Known rows, with every step that occurs
C > V > P > Y > U: [ -3.0 -13.2   0.4   2.8  21.4  53.8  -7.1 -14.8  16.8   7.5   1.1  18.3
   3.0 -18.3   5.5 -11.4  20.3  14.5]
V > C: [  1.2 -16.6 -11.1  14.7   3.3  -1.8  24.9   5.2  26.2 -12.8  -4.7 -16.1
 -10.6   5.2  -6.1 -16.7   7.8  -9.1]
A > U > V: [  9.8  -8.7   7.4  -2.3 -12.9  34.5  10.1  19.2   5.8 -10.9   5.2 -11.8
 -23.0  -7.3 -15.7 -41.5  -3.0  -9.8]
V > P: [  1.2   2.0   5.0   2.6  -4.7 -11.4  12.4  18.9  14.8 -23.1 -10.7   1.0
  14.3 -16.1  20.9 -10.9   3.9  -3.4]
E > P > A: [  7.8  -4.6   4.1   2.5  -7.4   0.0  -0.1   9.3   7.3   7.0  -2.7 -12.9
  24.8   2.5   4.1  -4.7 -11.8  18.2]
A > U: [  3.5   6.2   2.7   4.0  -8.8   5.8   0.9   9.0   3.2 -24.4  -2.5  -7.0
  -5.5  -2.0  -9.6 -21.8 -11.8  -6.6]
P > A > U > E: [  7.3   8.2   4.6   3.0   6.4   6.8   0.5  16.4  13.3 -37.2  -3.5 -22.4
   2.5  18.0   2.6 -29.7  -4.3   3.5]
A > U > V > P: [  5.7  -4.5   9.0  -4.1  -2.3  27.3  19.1  26.0  11.9 -29.8  -5.4  -4.2
  -3.4 -16.5  -1.3 -45.9  -2.2  -9.5]
Y > U > A: [ -3.3  -5.7   2.2   9.8 -12.0  18.6 -22.0  -2.2  -8.0 -11.0  -7.8 -34.2
  -4.4  -3.3   2.3 -13.8   5.9   8.7]
P > V > C: [ -2.6 -20.5   0.3  16.4   9.7  15.6  32.7  15.7  35.4  -5.4   6.6 -19.1
 -14.7 -15.8 -17.0 -11.0  18.7  -4.4]
C > V > P > A: [ 11.5 -21.5  12.8  -4.3 -12.0  25.5  25.0  -9.5  14.8 -18.4 -18.0  -8.0
  12.4 -13.1  14.6 -19.1  -4.0  18.5]
Y > U: [  0.8  -5.8  -2.2   5.0   0.5  19.4 -18.5   6.7  14.0   5.6  -2.2  -7.0
  -1.0  -1.1   0.9 -21.7   4.6   4.9]
A > U > E: [  0.3  16.0  -4.4   2.5  14.1   1.4   0.6  21.4  10.7 -38.8   4.2  -4.4
  -9.6  12.8   7.7 -27.8   1.6  -9.1]
V > P > A > U > E: [  3.3  14.5   8.5   1.0  15.6  -2.0   7.4  23.3  20.0 -55.5 -13.1 -14.9
  22.4   8.4  21.2 -33.2  -2.9   5.5]
A > U > E > P > Y: [ -6.6  24.1 -11.4   7.4  40.7  13.5 -12.7  17.0   6.7 -11.1  20.4  14.0
   7.7  11.8  -1.3  -0.7   9.3  -0.5]
C > V > P > A > U: [ 11.7  -7.9  15.6  -3.7  -5.3  29.7  21.2  -9.1   7.4 -37.9 -19.8  -9.4
  10.1  -8.7  -0.8 -33.8 -16.6  17.0]
E > U: [ -1.5  -5.1  -6.0   1.6   6.3 -10.2  -5.9  19.5   9.1   0.6 -10.5  -4.6
  -1.6  -3.2   1.2   4.0   4.9   6.7]
U > E > P > Y: [ -8.4  13.1 -11.5   6.8  36.5   6.2 -10.0  18.8  12.9   8.9  22.1  14.5
   8.5   6.6  14.6  11.3  21.6   5.2]
Y > P > A: [  7.9 -10.2  21.6   0.9 -10.8   9.0 -11.9   6.2  20.8  -4.1  -9.0 -18.7
  25.2   3.8   7.2 -10.4  10.6  21.8]

Rows
[ -9.8   3.8  -3.9  14.6  14.6  29.6 -34.6  -4.9 -12.3  14.4   9.1 -15.5
  11.5  -4.8  -7.4   9.0  13.9  19.9] -> E > P > Y > U > A
[  1.4   2.7  -3.3  -0.1  17.4  -4.5   0.2  21.5  16.1  -6.1   1.8 -12.0
  20.3  17.6  21.9  -8.5  -0.2  16.7] -> U > E > P > A
[  0.4 -11.4   6.7   2.7   7.4  36.1  16.2 -11.4  11.5  -5.0   3.5  18.2
   1.0 -24.5   8.4   3.7  18.3   6.6] -> C > V > P > Y
[  2.0 -18.7   5.7  -3.1   7.0  39.2  -0.7  24.1  22.7   3.6  -7.1  -2.4
   0.9 -14.7  11.6 -47.9  14.0   1.5] -> Y > U > V > P
[ -8.0   3.9 -11.2   9.9  34.5  31.0 -29.5  10.8  21.8   7.0  16.2   2.0
  -4.0   8.4   8.4  -6.2  31.7   2.5] -> P > Y > U > E
[  7.4   6.6  13.9   5.7  -6.7   3.1   7.4  10.8  13.5 -42.8 -17.6 -15.7
  26.3  -6.7   0.9 -28.5 -14.5   7.8] -> V > P > A > U
[  8.5   0.5   8.1  -7.0  18.0  24.6  21.2   1.5  14.4 -52.6 -13.7  -6.9
   7.8   5.8  14.8 -40.5  -5.0  14.5] -> C > V > P > A > U > E
[  3.0   9.9  15.0  -2.7  18.7  11.1 -15.4  17.7  20.7 -37.2  -6.4 -18.7
  18.9  21.9   7.0 -30.1   9.9  16.7] -> Y > P > A > U > E
[ -6.6   2.0  -8.3  11.0  25.7  32.1 -30.5   3.4   8.6  34.5  14.6  13.6
  15.8  -1.6  -8.0   1.1  11.9  14.4] -> E > P > Y > U
[  1.4  -2.2  11.0   4.6   8.1  44.2   8.0  18.7  11.4 -15.4   7.5   4.5
  -3.9 -22.3  -8.7 -27.7  14.1  -8.0] -> A > U > V > P > Y
[ 13.8 -27.5   4.3   8.1  -3.7  41.2  29.3   8.5  25.4 -16.2  -8.4 -39.2
 -16.8  10.4 -34.0 -52.4  -3.0  -2.7] -> P > A > U > V > C
[ -5.0  -4.0  -3.6   4.8  -6.2  -9.5  -9.9  12.4 -11.6 -17.2 -15.1 -33.5
  -5.2  -6.0   2.7  11.5   6.9  11.9] -> E > U > A
[  6.6   2.1  23.7  -0.6  -4.7  15.1 -15.1   6.4  13.2 -23.0 -10.6 -19.0
  23.8   8.3  -7.7 -24.6  -1.0  18.3] -> Y > P > A > U
[  8.7 -25.8  14.2  -1.3  -2.4  45.6  -2.6  19.2  25.3   2.1 -13.2 -21.1
  13.1 -10.7   6.2 -48.9   7.7  13.5] -> Y > U > V > P > A
[ -7.6  -5.7  -6.6   0.1  45.6  50.2  -4.8  -2.5  24.1  -6.2   4.8  17.8
  -0.4  -2.3  20.7 -18.9  32.0  13.0] -> C > V > P > Y > U > E
[-2.8  4.4 -5.0  9.5 12.1 11.0 -7.5  6.6  5.7 22.0 18.6 14.7 12.8 -8.9
 -2.8 17.5  9.1  6.7] -> E > P > Y
[  0.6 -22.4   2.8   4.4   7.3  66.8 -18.6   7.6  16.7  33.6  16.5  -2.9
 -17.3 -11.9 -16.3 -20.4  27.5   0.8] -> P > Y > U > V
[-10.6   3.2  -5.5   2.4  47.1  25.9 -14.2  31.7  26.2  13.5  14.5   2.9
   6.8  -2.2  11.3 -20.0  18.3  16.6] -> Y > U > E > P > V
[  9.9 -27.6  12.5   3.2   6.9  43.2  13.4  10.6  33.1 -19.2 -11.6 -34.8
  -1.5  14.7 -28.7 -54.1  11.0   9.5] -> Y > P > A > U > V > C
[ 11.5   0.2  11.4   5.3 -15.1  11.9  -0.3   4.0   6.1 -25.3  -9.2 -23.7
   7.8   2.4 -15.7 -23.0 -15.7   6.3] -> P > A > U
[ -3.5  20.1 -10.1   0.5  30.5  -4.9  -1.0  25.0   6.8 -26.5   5.4   5.1
   5.8  16.6  11.1 -21.8  -7.0   0.5] -> A > U > E > P
